Each row was made from one path, in order. Every step used is in the known rows, and no mark comes twice. Write each row's path.
Known rows:
kekule/revude/sasil/lifo/bivapem: [-.28,.12,-.16,.20,.38,.03,.33,.04,.10,.40,.31,-.11,.05,.17,-.16,.11,-.06,-.04,.61,-.03,.47,.09,.38,-.15,-.01,.16]
bivapem/revude/migum: [-.11,.16,-.07,.25,.04,.18,.24,.16,.10,.40,.40,-.07,.04,.15,-.37,.04,-.17,-.02,.21,.14,-.09,.13,-.19,-.25,.09,.13]
revude/sasil/lifo/kekule: [-.40,.02,-.06,.18,.44,.05,.36,.06,-.10,.25,.34,.03,.10,.10,-.15,.42,-.05,-.02,.39,-.04,.47,.10,.08,.08,.02,-.07]
kekule/revude/migum/gurar: [-.37,.10,-.28,.33,.08,.20,.10,.22,.22,.57,.41,-.24,.13,.43,-.19,.24,-.23,-.05,.15,.12,.03,.16,-.04,-.22,.08,-.01]
sasil/lifo/kekule/revude/migum/gurar/bivapem: [-.39,-.02,-.29,.25,.39,.22,.45,.23,.04,.56,.30,-.33,.18,.42,-.27,.07,-.13,-.06,.22,.04,.24,.21,.26,-.20,.03,-.10]
sasil/lifo/lise: [-.01,.16,-.11,.20,.34,.04,.05,.17,.13,.31,.28,.04,.03,.24,.13,.00,-.06,-.05,.43,.01,.42,.11,.00,.03,.05,.19]
sasil/revude/migum/lifo: [.03,.12,-.28,.18,.08,-.05,.07,.21,.00,.24,.41,-.06,.23,.15,-.17,.46,-.18,-.21,-.04,.06,-.01,.07,-.03,-.07,.07,.16]
sasil/lifo/bivapem: [-.21,.11,-.17,.15,.34,.00,-.01,.08,.07,.32,.41,.09,.06,.20,-.16,-.12,-.04,-.06,.38,-.05,.40,.08,.21,-.04,.09,.07]
migum/lifo/bivapem: [-.11,.11,-.31,.12,.17,-.11,-.25,.21,-.02,.23,.49,.02,-.01,.23,-.36,.06,-.13,-.15,.12,-.01,.21,.09,.12,-.02,.05,-.04]
lifo/kekule: [-.14,.02,-.08,.21,.29,.14,.28,.17,-.05,.18,.46,.06,-.04,.24,-.25,.03,-.10,-.03,.21,.03,.25,.12,-.10,.09,.04,-.07]
revude/migum/lifo/bivapem: [-.32,.12,-.27,.14,.21,-.14,-.19,.23,-.02,.37,.47,-.11,.04,.28,-.31,.24,-.11,-.13,.04,.04,.12,.09,.06,-.14,.03,-.12]
gurar/bivapem/lifo/kekule: [.14,.09,-.02,.15,.24,.18,.40,.23,-.10,.23,.31,-.10,.07,.25,-.23,-.24,-.12,-.05,.30,-.01,.11,.27,.14,-.04,.12,-.01]
gurar/bivapem/revude/migum/lifo: [.08,.15,-.27,.17,-.01,.06,.18,.24,-.03,.37,.34,-.19,.11,.10,-.58,.15,-.26,-.12,.05,.10,-.21,.17,-.01,-.23,.10,.10]
bivapem/gurar: [-.04,.15,-.10,.20,.08,.19,.06,.19,.12,.31,.37,.08,.08,.15,-.24,.08,-.17,-.03,.11,.03,.08,.18,.02,-.20,.04,.10]
revude/migum/lifo: [-.19,.11,-.25,.18,.07,-.03,-.04,.23,.02,.34,.43,-.08,.13,.26,-.22,.44,-.18,-.12,.03,.05,.00,.12,-.17,-.04,.06,.00]
sasil/revude/migum/gurar/bivapem/lifo/lise: [.05,.25,-.18,.23,.14,.07,-.04,.30,.09,.51,.19,-.28,.22,.28,.12,.05,-.22,-.14,.06,.11,-.01,.24,.29,-.26,.19,.07]
revude/sasil/lifo/lise: [-.21,.19,-.08,.21,.37,-.04,.11,.09,.07,.34,.22,.00,.04,.10,.15,.39,-.09,-.01,.49,.00,.45,.09,.07,.04,.05,.13]
kekule/revude/sasil/lifo/lise: [-.09,.16,-.10,.25,.40,.07,.42,.13,.15,.38,.18,-.15,.03,.22,.13,.22,-.08,-.02,.66,.03,.47,.12,.16,-.07,-.04,.29]
migum/revude: [.13,.08,-.19,.26,.00,.15,-.03,.09,.06,.14,.45,.05,.12,.15,-.31,.22,-.21,-.04,.15,.03,.06,.07,.05,-.02,.17,.02]
gurar/bivapem/lifo/lise: [.33,.26,-.03,.18,.17,.10,.14,.26,.07,.33,.19,-.13,.03,.25,.06,-.24,-.17,-.04,.39,.02,.09,.26,.14,-.07,.15,.19]
gurar/bivapem/lifo/kekule/revude/migum: [.05,.07,.00,.20,.30,.27,.76,.29,-.01,.42,.24,-.38,.08,.42,-.22,-.25,-.09,-.04,.37,.06,.05,.31,.16,-.29,.00,.07]
migum/revude/sasil/lifo: [-.12,.07,-.17,.22,.13,.07,.05,-.01,.02,.20,.33,.02,.24,.02,-.23,.59,-.15,-.03,.33,-.04,.29,.05,.22,.00,.15,.02]
kekule/revude/migum: [-.11,.13,-.12,.29,.15,.18,.44,.17,.19,.45,.37,-.17,.07,.34,-.13,.12,-.15,-.01,.32,.10,.03,.14,-.10,-.18,.03,.19]
lifo/sasil/revude/migum/gurar: [-.27,.20,-.37,.21,.30,.17,-.09,.20,-.02,.40,.34,-.05,.14,.18,-.06,.50,-.20,-.08,-.01,.13,.01,.03,.10,-.17,.18,-.12]
sasil/revude/migum/gurar/bivapem/lifo: [-.01,.19,-.23,.22,-.01,.13,.04,.22,.08,.49,.29,-.22,.35,.21,-.10,.18,-.26,-.14,.00,.06,-.15,.24,.27,-.24,.25,.05]
lifo/sasil/revude/kekule: [.09,.20,-.16,.15,.40,.07,.30,.18,-.12,.13,.20,.08,.05,-.12,-.12,.25,-.17,-.05,.54,.05,.20,.01,.14,.07,.12,.20]
kekule/revude: [.13,.11,-.16,.27,.11,.22,.40,.15,.18,.29,.40,-.05,.02,.30,-.17,-.05,-.18,-.03,.42,.05,.11,.13,-.02,-.04,.05,.28]

Which path is each row?
[-.35,.12,-.13,.17,.38,.11,.32,.12,.11,.45,.24,-.14,.06,.15,-.25,.07,-.04,-.04,.49,-.01,.47,.16,.51,-.40,-.10,.14] : kekule/revude/sasil/lifo/bivapem/gurar
[-.13,.08,-.17,.20,.21,.16,.22,.28,-.08,.41,.30,-.26,.26,.28,-.20,.08,-.17,-.15,-.02,.07,.01,.25,.29,-.25,.16,-.13] : sasil/revude/migum/gurar/bivapem/lifo/kekule
[-.14,.11,-.14,.25,.25,.14,.48,.04,.13,.35,.28,-.09,.15,.16,-.08,.31,-.12,-.02,.59,-.01,.33,.11,.15,-.05,.03,.27] : kekule/revude/sasil/lifo
[.04,.06,-.10,.25,.06,.03,.06,.16,.00,.15,.33,-.01,.13,-.01,-.40,.28,-.23,-.02,.44,.02,.14,.08,.09,.05,.13,.06] : migum/revude/kekule
[-.23,.03,-.07,.26,.35,.18,.63,.13,-.03,.26,.36,-.13,-.04,.22,-.26,.27,-.12,.00,.46,.05,.31,.14,.07,-.01,-.05,.03] : lifo/kekule/revude/sasil
[.25,.17,-.39,.09,.30,.07,.02,.22,-.15,.06,.34,.07,.07,.07,-.16,.36,-.16,-.19,.10,.04,.08,.01,.11,.03,.09,.12] : migum/lifo/sasil/revude
[-.10,.00,-.23,.15,.29,-.03,.26,.27,-.16,.17,.43,-.09,.13,.22,-.24,.36,-.08,-.22,-.07,.07,.14,.08,.00,-.05,-.03,-.02] : sasil/revude/migum/lifo/kekule
[-.02,.22,-.21,.17,.36,.16,.27,.14,-.05,.28,.30,.02,.08,.09,.00,.38,-.12,-.05,.16,.10,.03,.01,.03,-.16,.12,.10] : lifo/sasil/revude/migum
[-.26,.13,-.12,.20,.22,.03,.18,.00,.06,.32,.33,.06,.18,.04,-.06,.50,-.13,-.01,.44,-.04,.30,.09,.06,.07,.12,.12] : revude/sasil/lifo
[.07,.10,-.01,.20,.29,.22,.76,.18,-.07,.31,.21,-.30,.05,.22,-.26,.00,-.14,-.03,.52,.01,.18,.29,.31,-.14,.02,.08] : gurar/bivapem/lifo/kekule/revude/sasil
[-.05,.08,-.27,.22,.10,.06,.25,.27,.10,.37,.38,-.24,.09,.37,-.23,.27,-.17,-.13,.17,.08,.01,.14,-.09,-.15,-.03,.15] : kekule/revude/migum/lifo
[-.32,.13,-.10,.17,.30,.08,.14,.13,.07,.47,.36,-.09,.04,.18,-.38,-.21,-.03,-.06,.36,.08,.24,.10,.14,-.35,.04,.07] : sasil/lifo/bivapem/revude/migum
[-.34,.17,-.33,.28,.03,.09,-.10,.16,.11,.56,.39,-.13,.21,.23,-.25,.39,-.31,-.01,-.03,.07,-.11,.18,.04,-.09,.23,-.12] : revude/migum/gurar/bivapem
[-.38,.13,-.22,.29,-.01,.21,-.12,.20,.14,.51,.44,-.14,.10,.25,-.44,.18,-.25,-.05,.05,.17,-.10,.16,-.12,-.28,.15,-.09] : bivapem/revude/migum/gurar
[-.09,.11,-.14,.15,.27,.11,.08,.11,.06,.31,.39,.03,-.01,.14,-.44,-.38,-.05,-.08,.43,.03,.29,.09,.20,-.21,.07,.15] : sasil/lifo/bivapem/revude
[-.08,.18,-.07,.25,.04,.14,.24,.05,.03,.29,.36,.02,.02,-.04,-.42,.30,-.23,.00,.37,.09,.03,.11,-.05,-.10,.11,.14] : bivapem/revude/sasil
[.26,.06,-.05,.19,.28,.30,.73,.27,-.02,.27,.26,-.26,.03,.38,-.27,-.41,-.11,-.05,.45,.02,.13,.30,.24,-.15,.02,.15] : gurar/bivapem/lifo/kekule/revude
[-.06,.15,-.34,.14,.35,.16,.24,.30,-.04,.35,.29,-.23,-.01,.35,-.20,.33,-.13,-.09,.24,.11,.04,.10,-.01,-.21,-.03,.03] : kekule/revude/migum/lifo/sasil
[-.14,.24,-.43,.19,.28,.17,.04,.18,-.07,.44,.26,-.09,.18,.10,-.14,.45,-.28,-.06,-.02,.10,-.09,.07,.24,-.18,.24,-.08] : lifo/sasil/revude/migum/gurar/bivapem
[-.46,.15,-.10,.13,.36,.01,.01,.09,.03,.41,.29,.01,.10,.03,-.23,.24,-.05,-.03,.31,-.05,.44,.14,.42,-.28,-.01,-.01] : revude/sasil/lifo/bivapem/gurar
[-.52,.14,-.24,.25,.11,.10,-.26,.21,.09,.56,.47,-.15,.01,.27,-.51,-.05,-.19,-.07,.07,.15,.02,.13,.11,-.38,.11,-.21] : lifo/bivapem/revude/migum/gurar
[-.38,.13,-.23,.10,.20,-.06,-.22,.31,.00,.43,.39,-.13,.05,.25,-.38,.18,-.09,-.14,-.10,.05,.12,.17,.19,-.41,-.07,-.13] : revude/migum/lifo/bivapem/gurar
[-.20,.26,-.27,.15,.24,.24,-.09,.27,-.03,.54,.21,-.25,.15,.30,-.12,.22,-.22,-.01,.13,.08,-.11,.24,.18,-.28,.25,-.23] : revude/migum/gurar/bivapem/lifo/sasil
[-.01,.00,-.10,.25,.32,.24,.58,.20,.02,.22,.41,-.09,-.07,.36,-.27,-.15,-.09,-.04,.38,.06,.26,.15,.00,-.03,-.05,.10] : lifo/kekule/revude
[.11,.24,-.09,.11,.31,.27,.09,.21,-.03,.23,.26,-.01,.00,.25,-.03,-.03,-.09,-.02,.41,.03,.08,.17,.03,-.11,.15,.03] : bivapem/lifo/sasil
[.09,.16,-.24,.17,.18,-.08,-.18,.30,.02,.22,.36,-.03,-.04,.27,-.05,.16,-.16,-.14,.17,.04,.21,.12,-.09,.07,.02,.09] : migum/lifo/lise
[-.20,.13,-.34,.32,.06,.19,.22,.20,.18,.61,.34,-.28,.17,.36,-.27,.19,-.30,-.02,.13,.10,-.09,.20,.13,-.21,.14,.02] : kekule/revude/migum/gurar/bivapem
[.01,.17,-.15,.20,.13,.13,.41,.01,.01,.35,.23,-.04,.15,-.11,-.40,.21,-.22,-.01,.47,.00,.12,.15,.22,-.11,.15,.23] : gurar/bivapem/revude/sasil/lifo
[.22,.23,-.04,.09,.37,.14,.33,.26,-.11,.15,.12,-.04,.12,-.02,-.03,.04,-.11,-.09,.63,.04,.16,.13,.23,-.06,.12,.21] : bivapem/lifo/sasil/revude/kekule
[-.23,-.05,-.10,.20,.34,.11,.25,.04,-.14,.13,.36,-.03,.15,.08,-.33,.51,-.07,-.04,.29,-.03,.43,.07,.24,.00,.05,-.17] : migum/revude/sasil/lifo/kekule
[-.03,.16,-.12,.20,.14,.12,.04,.14,.04,.29,.44,.04,-.11,.13,-.52,-.34,-.13,-.05,.32,.09,.12,.10,.12,-.23,.09,.08] : lifo/bivapem/revude
[.12,.03,.02,.20,.30,.30,.59,.28,.02,.23,.34,-.21,.00,.45,-.19,-.37,-.04,-.09,.48,.05,.23,.27,.07,-.15,-.03,.10] : bivapem/lifo/kekule/revude
[-.39,.03,-.24,.22,.28,.17,.23,.11,-.12,.39,.28,-.15,.12,.04,-.57,.23,-.21,-.05,.28,.04,.25,.18,.31,-.12,.12,-.17] : migum/gurar/bivapem/revude/sasil/lifo/kekule
[.27,.21,-.08,.17,.04,.15,.22,.17,.07,.30,.29,-.06,.16,.19,-.17,-.14,-.21,-.03,.33,-.02,-.04,.26,.13,-.06,.21,.19] : gurar/bivapem/lifo
[-.37,.01,-.10,.25,.26,.28,.30,.35,.07,.51,.36,-.40,.10,.59,-.20,-.07,-.08,-.10,.21,.11,.15,.29,.07,-.30,-.01,-.17] : bivapem/lifo/kekule/revude/migum/gurar
